What can hang from each mark:
podi: fisa lagi
viki: bifet fisa fopib
fisa: darop disudi podi viki vokibeb
bifet: disudi viki
disudi: bifet fisa fopib
fopib: disudi kaneg viki
darop: fisa
subukes: vokibeb
vokibeb: fisa nolom subukes
lagi: podi
kaneg: fopib

Known rows, with every way that one mark hangs from another:
{darop {fisa {disudi fopib} podi}}: [ -1  10   3   0   2 -13  -4   9   7   8  -1 -15 -14   1  -8 -13  18 -11
   5   6  -1  -7  -4  -5   5  -6  21   1  -4   1  19  13   2   3  -8   9
  -1 -17]
{lagi {podi {fisa darop {disudi bifet}}}}: [  0  14  -5 -10  -5   5  -2   6   7   4   5  -6 -11  -8   2  -3  15  -1
  12   0  -9   1   0  -3   3  -7   6  -4  -8  12  16   9   2  10 -17   9
  -6 -19]
{fopib {disudi fisa} kaneg}: [  9   0  -2   3   7  -8  -1   1   4  -6  -4  -1  -1   1 -10   9  14  -3
   2  -9 -10   1   1  -8  -4   3   6   2  -4   4  10  10  -7   9  -4  -5
   0 -12]
{viki {bifet disudi}}: [  6   4   1  -4   2  -1  -4  -6  -1  12   0  -9   4   4   2  10   0   1
   6  -1   3  -1  -5 -12   6  -7  -1  -3  -5  -1   2  -3   8   1   7   2
   3   0]
{vokibeb {fisa darop disudi podi viki} nolom subukes}: [ 18  16   4 -22 -11  15  -3  13  11  42  16 -23 -11  11  -8 -25  15  -5
   5   1   4  -6  15 -23   3 -13  -9  -4 -15  16  -3  16   3   6 -18  27
 -23 -11]
{viki bifet fopib}: [  8   9   6  -7   9   0   7 -10   6   2  -1 -12   1   4   0   3   9   1
   6   3   9  -2  -6  -3   1   2   8   1 -11  -3  -2  -3   3   5  11   0
   0  -7]
{lagi {podi {fisa darop}}}: [ -1   5  -7  -6  -8  11   2   1   4   0   6  -3  -8  -7   1  -1   3   5
   6  -2 -10   0   4   3   2  -2   1  -5  -7  11  10   1  -2   7 -17   3
  -7 -13]
{darop {fisa podi {viki bifet}}}: [  0   3   5   2   5   1   5 -12   0  20   3 -17  -9  12  -9  -7   3  -3
   5  -1  -2 -11  -2 -12  13  -7   5  -7 -10   7   9   6   7   3  -2   6
  -8 -13]
{viki fisa}: [ 5  3  0 -1  3  0  3 -7 -3  1  1 -5  5  1 -1  4  2  3 -2 -3 -4 -2  0 -1
  6  5  0 -5 -3  2 -6 -5  3  1  2 -2 -5 -2]
{vokibeb {fisa darop disudi {podi lagi}} subukes}: [  6  12   0 -17 -14   5  -9   9  14  25  12 -13 -10  -2   0 -16   9  -1
  -2   0   5  -4   7  -9  -4  -5  -7   7 -13   3   0   8   1  -1 -25  17
 -19 -14]
{fisa darop {podi lagi} viki vokibeb}: [ -7   3   0 -18  -3  16   6  -3   2  26  11  -6 -12   5  -9  -8   0  -6
  -3  -4  -7 -11   8  -2  -5  -2 -14  -3 -21   9  -1   5   3  -4 -28  19
 -16 -19]
{vokibeb {fisa darop podi} nolom subukes}: [ 16   6  -2 -16 -15  15  -7  14  11  28  17 -21  -6   2  -4 -18   3   4
   2   2   6  -3  14 -17  -2 -11  -9  -6 -10  14  -3   7  -8   1 -20  15
 -18  -2]
{vokibeb {fisa darop {disudi bifet}} subukes}: [ 14  17   0 -13  -4   4 -10  12  15  18  12 -10  -3  -2   5 -14  15  -3
   8   1   3   4   5 -15  -1 -12  -4   4  -8   6  -2  12   5   5 -14  16
 -15  -7]
{kaneg {fopib {disudi bifet} viki}}: [  7   2   0 -12  12  -7   0  -2   1  -3  -3   0  -3   5  -8  10   6  -3
   0 -13  -7   9   1 -14  -5   6  20  13  -7  -7  10   9  -4   2   3   0
   3  -1]
{disudi fisa fopib}: [  7  11   2  -3   2  -3  -1   9   9  -8  -1  -3  -4  -3  -5  -2  15  -7
   7   4  -2  -2  -3  -2  -3  -3  10   0  -5   1   3  10  -1   7  -1   0
  -5 -16]
{darop fisa}: [-1 -1  0  7 -1 -5 -1 -1  1  3  3 -9 -2  3 -2 -7  2 -2  1  1 -3  0 -2 -4
  8 -3  9 -4  4  4  9  2  2  0 -4 -3  2 -6]
{kaneg {fopib {disudi {fisa podi vokibeb}} {viki bifet}}}: [  7   5  -2 -13  12  -3   1  -7   5  17  -1 -13  -2   9 -15  11   6  -5
  -2 -13 -12  -1   3 -15  -4   9  15  14 -17  -5  10  10  -4   4 -12   7
  -7  -8]
{podi {fisa viki}}: [  0   6   3  -2   1   3   4  -9   2   6   8  -6  -6   7  -2  -7   4   0
   4  -5  -8  -6   1  -9   7  -4  -1  -5  -6   5   1   5  10   3  -4   3
 -13 -17]
{lagi {podi {fisa darop disudi {vokibeb nolom}}}}: [  3  11  -7 -13 -10  12  -2  10   9  23  11 -16  -7  -3  -2 -11  16  -2
   8   0 -11   1   8  -6   3  -6   4  -6  -9  16  13   6  -2  10 -29  17
  -4 -17]
{darop {fisa podi viki {vokibeb nolom subukes}}}: [  7   2   1  -3  -6   9  -1   0   9  39  12 -25  -7   9 -11 -25   7  -4
   1   3   0  -7   6 -23  10 -16   1  -5 -10   9   7   8   0   2 -20  14
 -12  -7]
{disudi {bifet viki} {fopib kaneg}}: [ 17   8   2  -7  14  -9   1   0   7 -10   0  -4 -11  -2  -4   7  21  -6
  14  -2   0   0  -9 -16  -9 -17  17   5 -19   2   8   5   1   5   9  -2
   7 -15]
{subukes {vokibeb {fisa {disudi bifet} podi} nolom}}: [ 15  10  -7 -11  -9  -5 -13  19  13  31   5 -22  -5   5  -8 -17  11   3
  11   5   5   0   9 -21   4 -13   1  -4  -9  14   1   8  -9   1  -8  18
  -9  -9]
{fopib disudi kaneg {viki bifet {fisa darop vokibeb}}}: [ 15   3   0 -11  21  -3   7 -11   3   8   2 -13   5   7  -9  15  16   3
  -1 -21 -22   1   5 -15  -2  10  10   7 -18   7   3   2  -1  13  -9   4
  -1 -12]
{fisa viki}: [ 2  3  5 -4  4  6  7 -6 -2  8  1  1 -3  8 -5 -4  3 -3  1 -3 -2 -3  2 -5
  4 -3 -4 -2 -6  3 -4  4  7  3  3  5 -6 -5]
{subukes {vokibeb {fisa darop disudi} nolom}}: [ 19  10  -7 -14 -11   2  -9  21  12  27  11 -17   1   7  -4 -18  10   2
   9   1  -1   7  16 -17   2  -4  -5  -6  -5  19  -7   5  -6   2 -10  20
  -9  -8]
{bifet disudi {viki fisa fopib}}: [ 21  17   2 -16   6   1   6 -14  -1  14   4 -16  -3   7  -5  12  10  -2
   6  -1   0  -4  -7 -13  10  -8  -1  -2 -19   0  -4 -13  20  -2  17  -1
   1  -3]
{fopib {disudi {fisa vokibeb}} kaneg viki}: [ 11   1   0  -3  13  -9   2   0   7   4  -3  -7  -1   4 -14   7  19  -4
  -2 -16 -20   1   5 -11  -5   4  11  13 -10   1  14  10  -5  14 -13  -2
   2 -15]
{podi {fisa darop disudi {viki fopib} vokibeb} lagi}: [  0  20   5 -21  -1   6   6  -5  13  21  17 -14 -11   6  -3 -15  20 -10
   3  -4  -8  -7   2  -7   0   1   0   1 -21   7   2   6  14   3 -24  19
 -18 -38]
{lagi {podi {fisa darop disudi {viki bifet}}}}: [  3  15   0 -12   0  11   6  -5   5  16   6  -9 -10   3  -1  -5  15  -1
  11  -4  -9  -4   2  -7   9  -4   2  -5 -14  13   9   7   9  13 -12  13
 -10 -22]
{fisa disudi {vokibeb nolom}}: [  5   7  -1  -9  -3   1  -5  12   6  29   7 -16   1   5  -4 -12  15  -9
   2   3  -1   1   5 -11   2  -5   4  -1  -3   7   3   6   0   4 -14  18
   3  -6]
{podi {fisa disudi}}: [ -1  10   1  -1  -2  -7  -4   0   5   5   6  -8  -5   0   2  -7  11  -4
   4  -1  -7  -3  -2  -7   6  -1   6   1   0   2   8   6   9   3  -8   6
  -7 -16]
{kaneg {fopib disudi {viki fisa}}}: [ 10   2  -1 -12  12  -5   4 -10  -3   0  -2  -3   2   8 -11  12   4   0
  -6 -17 -12   6   4 -11   0  17  18  11  -7  -7   2   2  -1   2   4  -1
  -1   0]
{vokibeb {fisa disudi} nolom}: [ 11   9   2 -11  -7   0  -7  14   6  24   9 -21  -2  11  -4 -14  14  -3
   4   1   4   0   8 -13   3  -5   5  -4  -1  11   2   7  -1   5  -7  14
  -2  -9]
{kaneg {fopib {disudi {bifet viki}}}}: [ 10   3  -4 -12  10  -3  -1  -7   0   3   1  -1  -4   4  -7  13   4  -5
   5  -7  -4   6  -2 -19  -4  -2  12   6 -12  -3   5   3   1  -4   6   2
   3   0]

Rows:
[ 12  10   4  -4  -4   3  -2   4  11  40  12 -24  -2  11  -7 -28  19 -10
   3   3  -1   0   5 -26  13 -14   6  -2  -4   9   6  11   8   8 -15  17
  -6 -11] -> {darop {fisa disudi viki {vokibeb nolom subukes}}}
[ -1  11   0 -16  -3   1   2   0  -1  14   5 -10  -8  -1  -4  -1  10  -4
  -3  -4  -5  -8   2   2   1   8  -3  -5 -12   7   0   2   5  -1 -15  11
 -13 -18] -> {viki {fisa darop disudi {podi lagi}}}
[  5   6  -3 -14  11  -5  -2   0   6  11  -1  -8  -6   4 -16   8   9  -8
   0 -11 -13   1   3 -15  -6   4  16  13 -16  -4  14  15  -5   3 -15   7
  -7  -9] -> {kaneg {fopib {disudi bifet {fisa podi vokibeb}} viki}}
[ 11   0   1  -6  19  -9   6 -15   2  13  -4 -18   0   8 -13  15  15   4
  -4 -19 -17  -6   2 -15  -1   7  14  10 -20   0  10   2  -4  11  -8   2
  -1 -11] -> {fopib disudi kaneg {viki bifet {fisa podi vokibeb}}}
[ 12   9   0  -9   9   0   4  -9  -2   6   3  -8  -3   1  -1   9   9   0
   7  -1  -6  -2  -7 -13   7 -11   0  -3 -14   7  -4  -6  10   0   9  -3
  -2  -5] -> {disudi {bifet {viki fisa}}}
[ 11   0  -1 -14 -20   8  -9   9  12  27  12 -22  -7   1  -4 -19   4   8
  -3   3  13  -5   7 -17  -2 -11  -2  -1 -10   5   0   2 -10  -2 -17   7
 -13  -8] -> {vokibeb {fisa {podi lagi}} nolom subukes}
[ -1   9  -6 -11   4   3  -3   8   7  15   5  -8  -8  -4  -9   3  12  -6
   6   0 -15  -4   3  -8  -3  -5  -5  -4 -13  12  10  15  -3   4 -24  12
 -12 -15] -> {fopib {disudi bifet {fisa darop podi vokibeb}}}
[ -3   1   4   2   1   1   4  -6  -1  16   3 -12 -12  10 -10 -12   2  -5
   2   0  -4 -10   1  -7  11  -6   4  -6  -7   6  10   8   6   0  -6   5
  -9 -12] -> {darop {fisa podi viki}}
[ 26  15  -2  -7  10  -3  -4   4  20   6   6 -11  -5  -7  -6  -2  27  -9
  14   1  -3   1  -8 -26  -8 -24  11   9 -25   3   5  10   1   9  -9   2
  -6 -19] -> {disudi {bifet viki} {fisa {vokibeb subukes}} {fopib kaneg}}
[ 13   4   2 -10  -4  15   1   1   9  33  11 -14   2   7  -5 -20   8  -2
   0   1   2   0   8 -23   4 -13  -7  -1 -10   6  -7   4   0   5 -11  15
  -9  -1] -> {fisa viki {vokibeb nolom subukes}}
[  8   6  -2  -4   3   6  -1 -14   7  27   5 -19   7  -1  -2   0   2   6
  -2  -1   1  -8  -2 -13   5  -4  -3   0 -16  -1  -7  -5   2   2 -12   9
 -15   0] -> {viki bifet {fisa podi {vokibeb subukes}}}
[ -2   6  -1 -12 -12  -2  -7   5  10  24  15 -20  -5   1  -1 -15  15  -3
   0  -1  -4  -3   1 -13   2  -4   7  -2  -5   7   8   2   2   0 -25  11
  -6 -27] -> {podi {fisa disudi {vokibeb nolom}} lagi}
[  7   2   2  -8  11  -6   6  -6  -2   1  -5  -5   0   5  -7   8  11   5
  -5 -12 -17   1   2  -7   7  10   9   8  -4  -1   2   0   3   9   6  -5
   1  -5] -> {fopib disudi {viki fisa}}
[  1   2  -1 -14   1   1   2  -7   1  10   1  -2  -9   8 -16   4   3  -7
  -4  -9  -3  -4   3 -10  -4   9   7   3 -14  -3   6  11  -3  -2  -8   5
 -12 -16] -> {kaneg {fopib {disudi {fisa {podi lagi} viki}}}}
[  9   7  -3 -10 -10  11  -6   6  11  19  12 -10  -6  -2   0 -12  -1   3
   0   0   3  -4  10  -8  -4  -7 -11   2 -12   5  -3   6  -2  -1 -20  13
 -21  -1] -> {vokibeb {fisa darop podi} subukes}
[  1   7  -3  -8  -8   3  -8   4  15  19   6 -12  -6 -10  -4  -7   9  -2
   1   5   2  -6  -4 -12  -3 -14  -4   4 -15   1   5   9  -4   0 -27   5
 -17 -17] -> {disudi bifet {fisa {podi lagi} {vokibeb subukes}}}
[  8   4  -4  -4 -11   6  -7   3  13  21  16 -19   2  -2   2 -17   6   3
   2   1  -3   0   4 -20   3 -12   1  -2  -4   6   1   2  -1   2 -20   8
 -12  -8] -> {podi {fisa {vokibeb nolom subukes}}}
[ -3  11   2  -6   3  -7  -5   7   3  12  -3  -8 -11  -2  -4  -3  13  -9
   6   4   2  -7  -4  -5   1  -8   5   1  -8   1  12  12   3   2  -7  11
  -4  -8] -> {fisa {disudi bifet} podi}
[ -1  12  -3  -6  -3   7   2  -3   8  22   4  -9  -7   2  -4 -10  15  -2
   6  -2 -10  -3   3  -5   8  -7   5   1 -12   6  12   6   7  11 -19  15
  -7 -19] -> {lagi {podi {fisa disudi viki vokibeb}}}
[  8   4  -6 -15 -10  16  -4  11  10  32  15 -17  -4  -3  -4 -16   3  -1
   0   4   0  -4  11 -15  -4 -10 -11  -4 -13  11  -1   6  -8  -1 -29  20
 -14   1] -> {fisa darop podi {vokibeb nolom subukes}}
[ 23   7   5 -13   6   7   5  -3  15  25   7 -17   0   9 -12 -14  22  -3
   2  -4   4   1   6 -25  -2  -8   5   3 -19   3   0   8  -5  12  -6  12
  -4  -9] -> {fisa {viki {fopib disudi kaneg}} {vokibeb nolom subukes}}
[ 14  12   3  -7  15 -10  -1   9  15  -5  -1 -10  -6  -2 -10   1  28  -9
  10  -7 -11   1  -3 -13 -10  -9  21  11 -18   1  14  16  -5  15 -13   1
  -1 -25] -> {disudi bifet {fisa vokibeb} {fopib kaneg viki}}
[ -8   5   2  -9  -6  -6  -3   3   2  13  -1  -6 -13  -2  -4  -5   9  -6
  -4   1   4  -9  -3   1  -1   1   3   5  -7  -2   9   5   1  -3 -12   8
  -4 -15] -> {fisa disudi {podi lagi}}
[ 11   8   1  -5   5   0  -1 -13  -4  13   1 -14   8   5   1  14   2   4
   3  -4  -1  -3  -5 -12  11  -1   0  -8  -7   1  -5  -7  11   2   9   1
  -2  -1] -> {viki {bifet disudi} fisa}
[  5  23   6 -15   7   0   1   5  10   4  12  -8 -15   3  -1 -12  25 -12
  16  -1 -11  -4  -1 -15   2 -10   8  -4 -14  11   7  20  13   9  -9  17
 -16 -32] -> {podi {fisa darop {disudi bifet fopib} viki}}
[ -3   3  -8  -1  -7   7  -1  -2   7  10   4  -7  -3  -6   0  -4   4   6
   3  -1  -8   0   2   0   3  -5   5   0  -8   4  12  -2  -3   6 -21   4
  -3 -11] -> {lagi {podi {fisa vokibeb}}}
[ -4   3   1  -6   3   9   4  -6   2  27   4  -8  -7   8 -10  -7   0  -6
  -1  -2  -4 -11   5  -5   1  -6  -8  -1 -16   3   1   5   3  -1 -16  16
 -12  -6] -> {fisa podi viki vokibeb}
[ 17  11   4  -7   7 -11  -3   7   7  -5  -3  -7  -6   1 -10   8  19  -8
   7  -8  -7   0  -2 -12  -3  -7  15   8 -10  -3  14  11   3  11   1  -3
   3 -16] -> {bifet {disudi fisa {fopib kaneg viki}}}
[ -5   9   2  -8  -6 -10  -7   1   8   3   7  -9 -10  -5   4  -6  15  -3
   4  -1  -3  -3  -8  -9   2  -5   9   1  -5   2  11   6   7   1 -13   2
  -7 -30] -> {podi {fisa {disudi bifet}} lagi}
